What can hang from each mark
P: L
E: H Z
A: S
D: H
Z: E
N: S
W: H L S U Z
H: E W
S: A J N W
J: S
M: W
L: P W
V: H
G: S

Every row comes from one small tree of marks. Brackets hold a mark, then the marks that hang from it, in alphabetical order. Every link used is in the known rows. Which tree was each row made from?
Known rows
{N {S A J {W L U {Z E}}}}: [  8 -21  10  -1   1  18 -14 -18 -37 -40  -5  31 -36  -7  -8 -36 -36  12
  38  24 -32  33  -2  21  -2  19  31  46  21  18  11  -1  20  19  -4 -33
 -16  -5  18   9 -45  -4 -12  10  19 -11   4  -5 -20 -14  17  11 -46]
{V {H {W S}}}: [-12 -17  47  -6   9  14 -22   9 -27 -22 -32   8 -36 -25  32  -7 -21  10
   4  10 -28  28  14  -1  -3  50  16  29  28   3  14   6   9   9  26 -42
  16 -25   5 -42 -11 -30 -15 -34 -15  13  20 -17 -33  44   2   5  -8]
{N {S A J {W {H E} L U}}}: [-14 -22  12   4   6  20  -6  -2 -45 -24  -4  16 -37 -17   0 -39 -38  13
  30  37 -50  40  -2  30 -16  29  27  39  23   8  -3  11   9  37  23 -45
 -15  -1  25   5 -20  -2 -10 -17  -4   7   0  -1  -2  -3  -3  25 -32]
{A {S J {W U Z}}}: [  4  -2  26  24  -2   7   0 -13 -43 -33  -5  34 -35   5   0 -19 -25   2
  25  26 -17  30  -5   1 -15  61  11  23  43  26  20  12   6  25   9 -19
   8  13  23  -4 -39  -5  -9 -11 -11   5  31   9 -20  23  15  -1 -31]
{H {W L S}}: [ -4 -10  31  -6  17  13 -23   1 -33 -12 -28  11 -30 -26  22 -15 -25  14
 -10   3 -16  21  20   5  -3  28  12  31  24   4  19   2  15 -10  15 -38
  27 -17   6 -38 -13 -17 -22 -24  -9   0  18 -11 -24  20  -1   8  -9]
{L W}: [ -6   2  40  14  18  32 -22   5 -25 -37 -30  10 -34 -33  -2   0 -35   2
 -11   6 -35  30  20  14  15  55  11  37  27  11  14  14  12  16  12 -26
  26 -11 -18 -41 -41  -5 -33 -36 -15  -5  17  -7 -15  18  13  27   9]
{W L Z}: [  2  11  20  17  25  17 -21   2 -28 -18 -22  13  -9 -10   7 -28 -23  18
  -3  -4 -10  21   5 -15 -18  27  16  48  19   7  31   0  10  14   9 -27
  26   9   5 -36 -30 -13 -19 -34   4  -4  24 -17 -18   0   6  16 -16]
{N {S J}}: [-13  -3  14  22   8  16  -3  -6 -40 -46 -27  10 -36 -18  -3   6 -21  -3
   9   7 -51  39  10   4  -4  48  14  25  43  -3   1  -3   3  10  19 -20
   8  -5  -5 -23 -30  -9 -20 -47 -11   2  15   1 -15  29  10  21 -18]
{Z {E {H {W S}}}}: [ -9 -19  24 -11  16  18 -41  15 -26 -32 -35   6 -21 -28  33   7 -28   6
  -9  -7 -42  25  13   8  -5  19  16  23  28   2  11  12  23  -5  23 -35
  -8 -36  -4 -56 -28 -38 -16 -17 -20  -6   6  -1 -27  25   8   6 -14]
{J {S A N {W H L U Z}}}: [ 18  -2  26   7   2  10 -27 -11 -41 -13  -6  30 -55   9 -10 -55 -39  12
  37  58 -14  38 -13 -16 -34  28  27  28   3  21  22  28  18  41   8 -59
 -33   7  29   7 -27 -25  -5 -12  15   2  30   1 -20   0 -18   8 -27]
{E {H {W {L P} {S J} U}} Z}: [  1  -7  30   4   0  -6 -36  -2 -35 -37 -12  -9 -27 -23  32   1 -45   1
   6  16 -11  19  -2  -7   5  33  36  10  23  20  14  -3   6 -25  -3 -58
  11   1  36  -9 -23  -8   2 -33   2   0  10  14 -29  14  -8   5 -29]
{P {L {W H S U {Z E}}}}: [ 18   6  41   4  -4   2 -35 -25 -20 -39 -18  24 -13 -26  10 -19 -37   2
   9  29 -12  11  -3  23 -22  19  36  17  -3  19  35  36  10  26  23 -31
   9 -10  -7 -22 -38 -30  -1  32  14  22   5   0 -17   7  13 -12 -19]
{J {S A N {W {L P} U}}}: [ 15  -7  21 -13  -1   4 -16  -6 -46 -12 -12  20 -67  -3 -23 -32 -44   8
  28  42 -34  24   9  -5   9  32  22  15  -2  23  10  18  20   2 -13 -64
 -31  -8   2   4 -47  -3 -19 -27   0 -10  23   8 -24   2  -6  16 -11]
{L P {W H {S N} U}}: [ 11  11  37  -8 -21 -12 -31 -19 -11 -27 -13   3 -42 -14 -11  -2 -40  -3
   5  40 -21  19  14   7 -10  41  34 -22  17  37  33  39  17   6  19 -56
  -5 -20  11 -14 -40 -23 -12 -21   4  29  18  11 -22  32   1   2  -8]
{V {H E W}}: [-31 -23  40  -8  22  28 -12  31 -27 -13 -27   6 -22 -37  20  -6 -29  13
  -1  -5 -38  34   5  13  -3  36  12  49  30   2  13   3   2  21  29 -36
  21 -25  -3 -59 -11 -18 -22 -47 -31   8  10 -29 -15  33   0  26  -1]
{W H S U}: [  3  19  32  15   4  -5 -20 -10 -30 -16 -28   5 -16 -10  16 -27 -20  12
  -4  24 -24  14   7  -1 -27  44  30   8  18  17  25  24   1  15  27 -33
   7  -1   9 -19 -24 -30  -1 -21   2  23  14  -4  -8  19  -8  -3 -10]
{W U Z}: [  3  26  31  16  11   8 -14  -2 -24 -15 -22  19  -7  -5   1 -30 -18  12
  -1   6  -8  14   8 -15 -15  41  26  38  19  27  38  11   0  17   7 -24
  23   9   1 -26 -41 -13 -14 -30   7   3  21 -12 -11   2  -7   0 -11]
{P {L {W H {S N} U}}}: [ 13  14  49   6 -17   0 -20 -22 -34 -36 -23  23 -37 -22   0  -9 -37   0
  11  59 -22  22  16  22 -21  37  31  -6  -4   7  34  39  23  32  25 -50
   0  -9  -5 -18 -28 -20  -5   3   3  28   7  15 -15  30  -9  -1  -7]
{H {W {S N} U Z}}: [  6  11  38 -15 -10  -7 -25 -15 -17 -11 -21  31 -30   2   7 -23 -23  10
   8  27   6  20  17 -13 -22  26  34   9  28  33  50  20  18   8  13 -44
   9 -14  19 -28 -26 -24 -15 -13   4  12  25   0 -27  25 -17 -19 -21]
{P {L {W {H {E Z}}}}}: [ -5 -10  48  22  14  26 -23   6 -37 -35 -26  20 -10 -53  11  -2 -57  -1
   2  15 -30  31 -19  25 -12  31  26  45   8  -2  14  23   2  40  18 -34
  22   1  -6 -50 -28 -12 -13 -16 -27   6   4  -5  -7   7   2  33  -2]
{N S}: [ -6   1  20  16   8  12 -11   4 -31 -27 -34  19 -29 -24   0  -4 -13  -8
   5  -2 -46  27  21  -5  -9  41   5  31  25   8  14  -1   9   5  22 -28
  12 -12 -13 -38 -33 -13 -23 -41 -12  -2  22 -11 -21  22   0  20 -14]
{G {S J N {W U Z}}}: [  2  -2  27   9  -3   6  14 -25 -27 -38  -4  43 -30  20 -17 -12 -43   9
  27  34 -17  50   8  -1 -15  47  18  -3  48  14  46  15  18  31   2 -38
 -11  10  27  -2 -48 -14 -11 -24  -5   7  13  13 -17  28   9   5 -20]
{W {L P} {S N} U}: [ 12  14  18 -11  -7 -19 -15 -13 -24 -10 -19   6 -30  -2  -7 -16 -29  19
   1  27 -12   2  25  -5  -5  21  32 -12   4  23  41  12  17 -20   2 -51
   4  -9   7 -12 -36 -13  -9 -27  11  14  17   7 -25  13  -5   2 -19]
{Z {E H}}: [ -8  -7  16  14  24  30 -31  22 -35 -38 -37  -1  -9 -22  19   6 -28  11
 -10 -10 -54  28   8   4  -6  25  14  33  19  -9  12   7  16  10  16 -23
 -11 -16 -17 -53 -43 -31 -14 -35 -16 -11   1  -7 -14  13  13  26  -8]
{W S}: [  1   4  25   7  17  10 -17  -7 -30 -22 -37  14 -22 -11  17 -11 -22  15
  -7   5 -29  15  16  -1  -6  42  20  22  30   1  17  13   7   5  18 -22
  10  -9  -8 -39 -33 -22 -14 -31 -13   3  19  -1 -21  21   9   8 -10]
{J {S {W H U {Z E}}}}: [ 15  -8  26  11   1   2 -21 -10 -29 -20 -10  22 -29  -9  -5 -34 -36  -2
  22  17 -19  27 -22  -5 -28  32  18  25  21  29  17  24   1  29  14 -31
 -13  -6   8 -12 -37 -43  -3   1  -3   5  28 -12 -15  15  12   0 -15]
{M {W U}}: [-10  15  52  16   4  14  -3  -5 -47 -18 -31  22 -17 -21  -9 -13 -30  12
  -4   6 -23  14  26  23  11  51  11  24  29  20  32   9  11  12   1 -21
  24  -1   0 -40 -42  -1 -29 -21 -11  -6  11 -14   2  11   5  19  12]
{D {H {W {S N} U}}}: [  2  18  47  -4 -24   1 -16  -1 -36 -11 -32  11 -44 -11  14 -11 -30   8
   9  31 -19  26  29   0 -30  39  39 -12  25  19  35  30  27   8  17 -61
  -5 -15  15 -23 -20 -31 -14 -19  -7  19   6   3 -15  35 -13 -16  -7]
{Z {E {H W}}}: [-14 -15  27  -1  21  33 -35  28 -33 -32 -33   4 -15 -36  22  10 -28   2
 -10 -14 -50  37  11  12  -2  23   8  37  26   0   9   6  21   3  16 -30
  -2 -32 -11 -59 -34 -30 -27 -32 -22 -12   3 -12 -13  23   6  21  -2]

Write each row's tree
[ -4 -29  34 -14  12   4 -27   4 -25  -9 -26  23 -21 -27  23 -11 -48  22
  -2  15  -4  21  -2   6 -17   2  33  25  25  12  33   3  17   0   7 -50
  15 -14  25 -52 -10 -22 -12 -19 -22  -3  11  -2 -33  12 -12  17 -27] => {H {E Z} {W L {S N}}}
[  5  -2  31   6   1   5 -38 -32 -10 -53  -4   4 -23 -12   6 -12 -45  12
   6  30 -13  24 -16  26 -14  32  43   7  37  27  21  32   0  25  22 -20
   1  -6  16  -8 -35 -32  -2  13  16  21   4   7 -15  16  27  -7 -28] => {L {W H {S J} U {Z E}}}
[ -5 -22  13  16   3  29 -13  -4 -49 -39 -13  18 -49 -18   1 -25 -35   2
  34  32 -57  55   0  17 -15  44  17  42  33  -9 -14   7  23  34  18 -44
 -20  -5  28  -1 -24 -10 -16 -29  -3   0  12  -4 -12   8   9  32 -27] => {N {S A J {W H L}}}
[ 14   7  23  -3  -2   8 -25  -1 -27  -5  -2  15 -22  -4  -4 -54 -34   9
  28  19 -16  26  -4 -10 -18  34  32  43  11  31  22  19  16  24  -2 -55
  -9   0  33   2 -49  -9 -16 -22  15   4  22 -19  -7 -16  -1  10 -16] => {S A {W H {L P} U Z}}
[ -9 -28  15  -9  10  17 -36   0 -37 -49 -21  -2 -36 -15  26  16 -44  21
   0  22 -33  40   5  18  -9   3  24   2  31 -15  12   7  34   0  16 -44
 -22 -28  16 -34 -15 -34 -10 -17  -7  -4  -6  17 -32  33  12  14 -31] => {Z {E {H {W L {S J N}}}}}
[-14   0  16  11  19   0 -12 -14 -35 -19 -10  -7 -12 -12  15 -27 -38  34
  -7  29 -22  17  -9  23 -25  20  37  12  26   4  16  19  -9  19  31 -30
   9  10  21 -13  -5 -17   2 -17  -1  23  -5   7   0  10   3  11 -28] => {W {H E} L {S J} U}
[  1   0  55  21   7  16 -17   2 -36 -30 -21  20  -4 -51   6 -13 -54   0
   3  26 -21  19 -14  26 -11  33  35  38  -3  14  24  26  -4  35  14 -39
  27   8  -3 -35 -28  -4  -6  -6 -11  12   1  -4   0   1 -11  21  -4] => {P {L {W {H {E Z}} U}}}
[ -1  19  32  25  12   6 -14   5 -37 -15 -22  -2  -9 -19   7 -33 -23  16
  -7  17 -22  20   7   0 -23  35  19  28   5  10  25  11   3  15  19 -36
  20   7  11 -14 -18 -18  -6 -30  11  14  12 -18   3   6 -12  16  -6] => {W H L U}
[ 14  19  50  13  -6   1 -31 -24 -25 -33 -16  25 -22 -20  10 -27 -33  -3
  10  39  -6  15   3   9 -25  38  31  18  -1  20  36  36   7  33  26 -39
  19   5   3 -16 -32 -19  -2  11  12  26  17   5 -17  13  -3 -14 -15] => {P {L {W H S U Z}}}
[ -2   0  45  19  11  16 -33  24 -41 -25 -28   7 -11 -32  31 -15 -37   0
  -2  11 -12  24   5 -11  -5  33  19  43   5  18  26  -9  11  -4   1 -54
  27   6  23 -31 -18 -10  -6 -36  -1 -12  14  -8 -19   2 -30  17 -13] => {E {H {W L U}} Z}
[ -1   5  35  15   0  24  14 -11 -48 -31 -19  14 -32 -12  -3 -14 -33  11
  10  22 -35  38  10  17   7  65  22  28  40   9   8   7  10  26  -3 -27
   8   4   8  -2 -44   0 -19 -34 -14  -1   8   1   0  18  13  19   3] => {S J {W U}}
[ 13   0  21 -18 -13  -7 -56 -12   3 -41  -9  10 -31  -4  -1   6 -45  -2
   3  24 -19   9  12   0  -5  14  36 -13  10  42  46  29  26   2   8 -50
 -21 -26   0 -28 -58 -30  -7  -2  11   7  14  21 -42  17  13  -9 -30] => {L P {W {S N} U {Z {E H}}}}
[  1  -9  41  16   3  11  -2   7 -34  -7 -20  21  -3 -31  10 -33 -47   8
  11  15 -23  27 -19  10 -23  41  30  41  25  24  21  14   2  37   7 -40
  11   5  26 -26 -32 -18  -2 -24 -28   5  11 -15  -1   1  -7  26  -6] => {S {W {H {E Z}} U}}
[ 11 -19  24 -15   5  13  -9 -12 -20 -31 -13  55 -23  13 -16 -27 -43  19
  30  26 -30  39   6   8  -5  17  25  15  24  22  45  24  30  25  -7 -38
 -40 -10  11 -17 -65 -27 -18   5   5  -8   2  -2 -20  -2   7   5 -28] => {G {S A N {W U {Z E}}}}
[-10  -6  29  23  22  16 -18  14 -29 -14 -28   9   5 -32  18 -13 -42  13
  -3  -3 -29  29 -23   0 -27  29  30  43  31   5  16  14  -6  28  19 -27
  11   3  17 -50 -23 -27  -8 -41 -25   5  11 -18  -4   5  -4  32 -13] => {W {H {E Z}}}
[  1   1  19  15  18  16 -31   2 -17 -25 -20   9   1 -16   7 -17 -27  13
   1  -8 -28  32 -15  -2 -36  19  26  39  31   7  22  20   7  27  18 -16
  -2 -12   7 -43 -37 -44 -13 -20   1   6  15 -26  -7   8  18  13 -16] => {W H {Z E}}
[  5  -1  31   8 -12   5   6  -4 -36 -17 -25  34 -36 -20  -6 -23 -18 -12
  19  17 -40  24  29   2  -2  55   8  28  20  25  22  -1  18  15  10 -39
  14 -12  -2 -11 -40  -8 -17 -25 -13   0  25  -8 -16  18  -3  13  -9] => {N {S {W U}}}
[  5   0  18 -11 -11  -7 -11  -2 -15   7   6  16 -15  -6 -14 -37 -42  13
  18  21 -10  24  -3  -4 -36   9  32  16  15  34  47  20  21  30  10 -59
  -4  -7  35 -16 -35 -18  -9 -27  -5  17  19 -12 -13   6   0  16 -18] => {S N {W {H E} {L P} U Z}}
[ 19   0   7 -28   1 -12 -39 -18 -12 -18 -11  17 -24   6  -4 -31 -35  31
  16  23 -11   2   3  -2  -7 -10  51   7   0  31  41  21  20 -11  -9 -43
 -28 -17   8 -13 -54 -22 -11   6  30   2   6   1 -29 -17   6  -7 -44] => {W {L P} {S A N} U {Z E}}
[-13   2  15  15  31  16 -26  10 -19  -6 -13   5   4 -13  10 -34 -33  23
  -7  -4 -14  26 -12  -5 -42  10  23  48  22   6  31  14   0  34  30 -27
  16   4  18 -45 -14 -24 -11 -32  -6  11  17 -22  -8  -1   1  21 -20] => {W {H E} L Z}
[ 17  -1  18  -4  -9  -3 -18  -7 -19 -10   0   9  -6 -18  -3 -35 -35   5
  17   2 -13  19  -5   4 -21  16  28  27  11  36  32  12  17  12  -4 -45
   2 -13  24 -10 -47 -28  -9  -8  10   8  19 -27  -9  -5  22  10 -15] => {S {W H {L P} U {Z E}}}
[  7   9  43  -4  -8   4 -23 -20 -20 -32 -26  21 -45 -11  -5  -8 -37   9
  -3  45 -17  15  28  15   6  46  29  -4  15  25  37  27  20  12  13 -42
   8 -12  -5 -22 -37 -13 -15 -10   1  11  14  15 -26  25  -3   1  -8] => {L {W {S N} U}}
[  3   4  36   2  11  16 -38 -18  -9 -34 -22  21 -32 -12   9 -12 -33   4
  -5  10  -9  17  12  -2  -5  44  22  29  31  22  31  19  10  18  17 -28
  22  -6   0 -37 -41 -18 -18 -12  -3   4  28   4 -34  16  17   0 -16] => {L {W S Z}}
[-10  -9  24 -30   9  -9 -20   4 -21   8 -13   3 -20 -30   8 -22 -32  14
 -12  -3 -14  -1  18  13   2   8  28  16  15  33  30   9   2 -24  11 -47
  29 -19   4 -33 -20  -5 -23 -20 -12  10  11  -9 -15   8  -2   2 -12] => {H E {W {L P} S U}}
[-10  18  24  14  15   7 -18   4 -17  -3 -13  11   6 -10   5 -38 -26  14
  -2   5 -15  18 -10  -5 -40  23  32  37  23  27  38  24  -8  36  29 -24
  14   7  14 -36 -25 -23  -8 -28  -2  19  15 -17   4   2 -10   5 -16] => {W {H E} U Z}
